What can hang from each mark:
Q_57: Q_52 Q_895
Q_748: Q_52 Q_158 Q_895
Q_895: Q_542 Q_748
Q_542: Q_52 Q_895
Q_52: Q_57 Q_748
Q_158: Q_748

Every row comes from one small tree of marks. Brackets hold a mark, then the marks that hang from it, in the order of their numbers. Every link used is in the known rows. Which tree was each row made from?
Known rows:
[Q_57 Q_52 [Q_895 Q_748]]:  0.79 -3.81  2.71 -3.26 -4.01  0.69 -2.96 -0.93  1.12  0.10 -1.11  2.31  4.36  0.33 -2.39  1.20 -0.35 -3.65
[Q_57 [Q_52 [Q_748 Q_895]]]: -0.10 -2.08  1.94 -2.72 -3.25  0.09 -0.91  2.84  0.77  1.02 -2.68  2.36  4.56 -0.46 -1.89  3.06  0.30 -3.50
[Q_52 [Q_57 [Q_895 Q_542]] [Q_748 Q_158]]:  1.89 -0.92  0.68 -1.76 -0.34 -3.93 -1.55  0.33 -0.01  1.55 -5.82  0.52  3.45 -1.83 -2.82  0.67 -3.97 -3.67
[Q_57 Q_52 Q_895]:  1.73 -3.45  0.24 -3.76 -2.81 -0.19 -2.33 -0.23  0.16  0.60 -1.58  1.74  3.41 -0.97 -2.46  0.24  0.97 -3.73
[Q_57 [Q_52 [Q_748 Q_158]] Q_895]:  2.15 -2.75  3.17 -1.63 -3.08 -1.83 -2.67  0.97 -0.12  0.65 -3.85  2.06  4.16 -1.15 -2.17  1.69 -2.65 -4.37
[Q_542 [Q_52 [Q_748 Q_158]]]:  2.26  1.33  4.19 -2.25 -1.41 -2.75 -0.62  0.47  1.34 -0.58 -2.94  4.07  2.98 -1.41 -2.35  2.77 -3.59 -3.28
[Q_57 Q_52]:  1.07 -2.30 -0.18 -2.50 -2.65 -0.39 -1.20 -0.24  1.33 -0.05 -0.86  1.64  3.24 -0.38 -2.28  1.59  1.32 -3.27
[Q_542 [Q_52 [Q_748 Q_158 Q_895]]]:  2.01  1.79  5.45 -3.86 -1.19 -2.03  0.24  3.41  0.51 -0.76 -4.09  4.43  3.71 -1.35 -2.13  3.57 -3.00 -3.41
[Q_57 [Q_895 Q_748]]:  1.09 -2.30  3.13 -3.44 -2.03  0.57 -1.72 -1.69  0.89 -0.16 -1.45  3.56  3.01 -0.08 -2.60  1.01 -1.60 -3.16
[Q_895 [Q_542 [Q_52 Q_57]] [Q_748 Q_158]]:  1.83  1.24  2.87 -2.84 -1.28 -3.64 -0.92  0.00  2.41 -1.06 -3.64  1.52  3.82 -0.10 -2.79  2.29 -3.38 -2.91
[Q_57 [Q_52 Q_748] Q_895]:  0.86 -3.57  1.02 -2.51 -3.43 -0.50 -2.92 -0.23  0.45  1.88 -2.07  1.93  4.00 -1.18 -2.41  0.85 -0.71 -3.81
[Q_895 [Q_748 Q_158]]:  1.63 -0.28  4.95 -1.19 -1.48 -1.03 -0.30 -0.57  1.48 -1.99 -2.41  3.57  3.02  0.55 -2.14  3.05 -3.15 -3.27
[Q_542 Q_895]:  1.58 -0.76  1.18 -4.87 -1.38 -0.28 -0.35 -0.78  2.11 -0.06 -1.54  2.98  2.27 -1.60 -2.44 -0.56 -0.40 -2.58
[Q_895 [Q_542 Q_52] [Q_748 Q_158]]:  0.51  1.31  4.82 -2.39 -1.47 -3.55 -0.19  0.04  2.60 -1.44 -2.01  2.88  3.62  0.37 -2.31  4.06 -3.84 -2.71
[Q_57 [Q_52 Q_748] [Q_895 Q_542]]: -0.94 -3.19 -0.18 -1.97 -3.00 -2.47 -2.37  0.11  0.91  2.61 -2.14  0.48  4.37 -0.96 -2.33  1.94 -1.25 -3.39
[Q_748 Q_52]:  2.83  1.35  1.64 -3.33  0.09 -1.68  0.05  0.33  1.10 -0.78 -1.00  3.51  3.05 -1.35 -2.64  1.51 -0.87 -2.72
[Q_158 [Q_748 [Q_52 Q_57] [Q_895 Q_542]]]: -0.92  2.80  2.33 -4.62  0.69 -3.82 -1.00  2.99  0.32  0.42 -3.63  1.31  5.27 -1.76 -3.02  2.77 -1.44 -3.31
[Q_52 Q_57 [Q_748 Q_158]]:  3.10 -0.24  1.40 -0.95 -0.68 -2.32 -1.00  0.04  0.59  0.05 -5.24  1.89  2.84 -1.45 -2.60  0.98 -2.92 -3.65
[Q_158 [Q_748 [Q_52 Q_57] Q_895]]:  1.01  2.45  3.41 -5.15  0.17 -1.76 -1.64  2.62 -0.22 -0.36 -3.54  2.82  4.84 -1.97 -3.05  1.66 -0.89 -3.67
[Q_158 Q_748]: -1.29  0.05  2.60 -2.30 -0.80 -1.29 -1.64 -1.42  0.89 -0.26 -0.89  3.07  2.72 -1.00 -2.57  2.57 -0.91 -3.46
[Q_52 Q_57 Q_748]:  1.81 -1.14 -0.75 -1.76 -1.10 -0.86 -1.23 -1.12  1.19  1.21 -3.51  1.76  2.66 -1.53 -2.83  0.28 -1.06 -3.14
[Q_542 [Q_52 Q_57] [Q_895 [Q_748 Q_158]]]:  3.58  0.86  5.06 -5.67 -2.54 -1.44 -1.97 -0.16  2.75 -1.58 -3.97  3.09  3.74 -1.18 -2.86 -0.86 -3.41 -3.09
[Q_895 Q_748]:  0.41 -1.18  2.77 -2.06 -1.89  0.36 -0.52 -1.61  2.01 -0.85 -0.70  3.48  2.89  0.55 -2.37  2.38 -1.23 -2.75

Which tree is each row?
 3.04  0.67  2.28 -3.21 -1.02 -0.95 -1.33 -0.56  1.86 -0.76 -2.31  2.84  4.17 -0.58 -3.07  0.61 -1.89 -2.87 | [Q_895 [Q_748 [Q_52 Q_57]]]
 3.63  1.63  1.13 -5.42  0.36 -1.00  0.20  3.08  0.09 -0.58 -3.93  2.61  4.04 -1.75 -2.91  0.58  0.16 -2.99 | [Q_748 [Q_52 Q_57] Q_895]
-0.44  0.76  3.38 -1.55 -0.28 -3.31  1.25  3.52  0.51  0.28 -4.70  2.20  3.80 -0.62 -1.88  4.82 -3.34 -3.13 | [Q_52 [Q_748 Q_158 [Q_895 Q_542]]]
 0.67  2.17  1.75 -4.40  0.70 -2.90  1.58  3.61  0.88 -0.20 -2.17  2.41  4.20 -0.99 -2.40  3.40 -0.84 -2.42 | [Q_748 Q_52 [Q_895 Q_542]]
 1.33  1.99  2.03 -3.52  0.05 -2.60 -2.45 -0.34  0.58 -0.16 -2.40  2.40  4.10 -2.10 -3.28  0.84 -1.53 -3.66 | [Q_158 [Q_748 [Q_52 Q_57]]]
 4.23  0.04  2.79 -4.08 -1.17 -2.65 -2.46  0.17 -0.09  0.46 -5.38  2.77  3.27 -2.53 -3.07 -0.48 -3.53 -3.92 | [Q_542 [Q_52 [Q_57 Q_895] [Q_748 Q_158]]]
 3.25  1.85  7.26 -4.14 -1.58 -2.14 -0.81  1.02  2.40 -1.93 -2.50  4.25  4.55 -0.91 -2.39  1.16 -4.98 -3.00 | [Q_542 [Q_895 [Q_748 Q_52 Q_158]]]
 2.33  0.18  0.27 -3.52 -1.53 -1.38 -1.67 -0.83  1.64  0.94 -2.96  2.57  2.93 -1.93 -3.02  0.16 -1.28 -2.94 | [Q_542 [Q_52 Q_57 Q_748]]
 1.91  3.14  3.88 -3.57  1.08 -4.36  1.87  4.73  0.27 -1.31 -3.87  2.47  4.40 -0.98 -2.16  4.21 -2.80 -2.93 | [Q_748 Q_52 Q_158 [Q_895 Q_542]]
 2.43  2.13  1.66 -4.98  0.27 -3.71  0.65  3.70  0.57 -0.89 -5.36  1.32  3.67 -1.34 -2.62  2.29 -1.34 -3.08 | [Q_748 Q_158 [Q_895 [Q_542 [Q_52 Q_57]]]]
 1.75  1.41  1.26 -2.13 -0.65 -4.77 -0.87  0.75  1.65  0.60 -4.65  1.14  3.41 -1.62 -2.80  1.97 -3.77 -3.08 | [Q_895 [Q_542 [Q_52 Q_57 [Q_748 Q_158]]]]
-0.23  2.58  5.25 -4.69  0.04 -1.76 -0.81  2.77  0.02 -0.72 -1.88  4.07  4.77 -1.53 -2.56  3.50 -1.45 -3.48 | [Q_158 [Q_748 Q_52 Q_895]]
 1.51 -1.61  2.83 -0.30 -3.01 -2.13 -1.52  0.89  0.94  0.02 -3.17  2.03  4.02 -0.55 -1.95  2.95 -2.37 -3.92 | [Q_57 [Q_52 [Q_748 Q_158]]]
 2.24 -2.42  1.36 -3.83 -1.72  0.52 -2.45 -1.86  0.72  0.15 -3.22  2.24  3.19 -0.59 -3.05 -0.77 -1.11 -3.40 | [Q_52 [Q_57 [Q_895 Q_748]]]
 0.46  1.63  3.06 -1.68 -0.83 -4.80  0.00  0.81  1.93  0.20 -2.93  2.47  3.34 -1.12 -2.32  3.82 -4.14 -2.86 | [Q_895 [Q_542 [Q_52 [Q_748 Q_158]]]]
-2.87  2.24  3.65 -5.17 -0.63 -3.03 -0.53  2.18  1.15  0.10 -1.59  2.79  4.22 -1.13 -2.48  4.48 -0.89 -3.09 | [Q_158 [Q_748 [Q_895 [Q_542 Q_52]]]]
 2.00  0.58  1.41 -5.18 -1.44 -0.61 -0.80  2.18  0.86  0.77 -4.10  3.04  3.66 -1.83 -2.77  1.02 -0.51 -3.08 | [Q_542 [Q_52 Q_57 [Q_748 Q_895]]]
 0.44 -2.25  2.00 -1.08 -2.68 -3.80 -2.06  1.25  0.38  1.48 -3.88  0.56  4.56 -0.91 -2.15  2.62 -3.19 -3.98 | [Q_57 [Q_52 [Q_748 Q_158]] [Q_895 Q_542]]
 2.43 -0.18  4.58 -4.06 -1.34 -0.62 -1.70 -0.41  0.84 -0.54 -1.18  4.22  4.22 -0.68 -2.80  1.02 -2.74 -3.11 | [Q_57 [Q_895 [Q_748 Q_52]]]
-1.72  1.95  1.88 -5.66 -0.45 -3.03 -1.37  2.00  0.94  0.47 -3.27  1.47  4.25 -1.50 -2.97  2.73 -0.50 -3.28 | [Q_158 [Q_748 [Q_895 [Q_542 [Q_52 Q_57]]]]]
 3.64  0.98  3.38 -4.98 -1.90 -2.63 -1.79  0.56  2.02  0.18 -4.96  2.82  3.39 -2.78 -2.83 -1.08 -3.77 -3.26 | [Q_542 [Q_52 Q_57 [Q_748 Q_158]] Q_895]
 0.19 -2.55  3.73 -1.78 -3.17 -2.72 -2.13  0.47  1.10 -0.17 -2.87  0.92  4.92  0.61 -2.15  2.92 -2.91 -3.77 | [Q_57 Q_52 [Q_895 Q_542 [Q_748 Q_158]]]
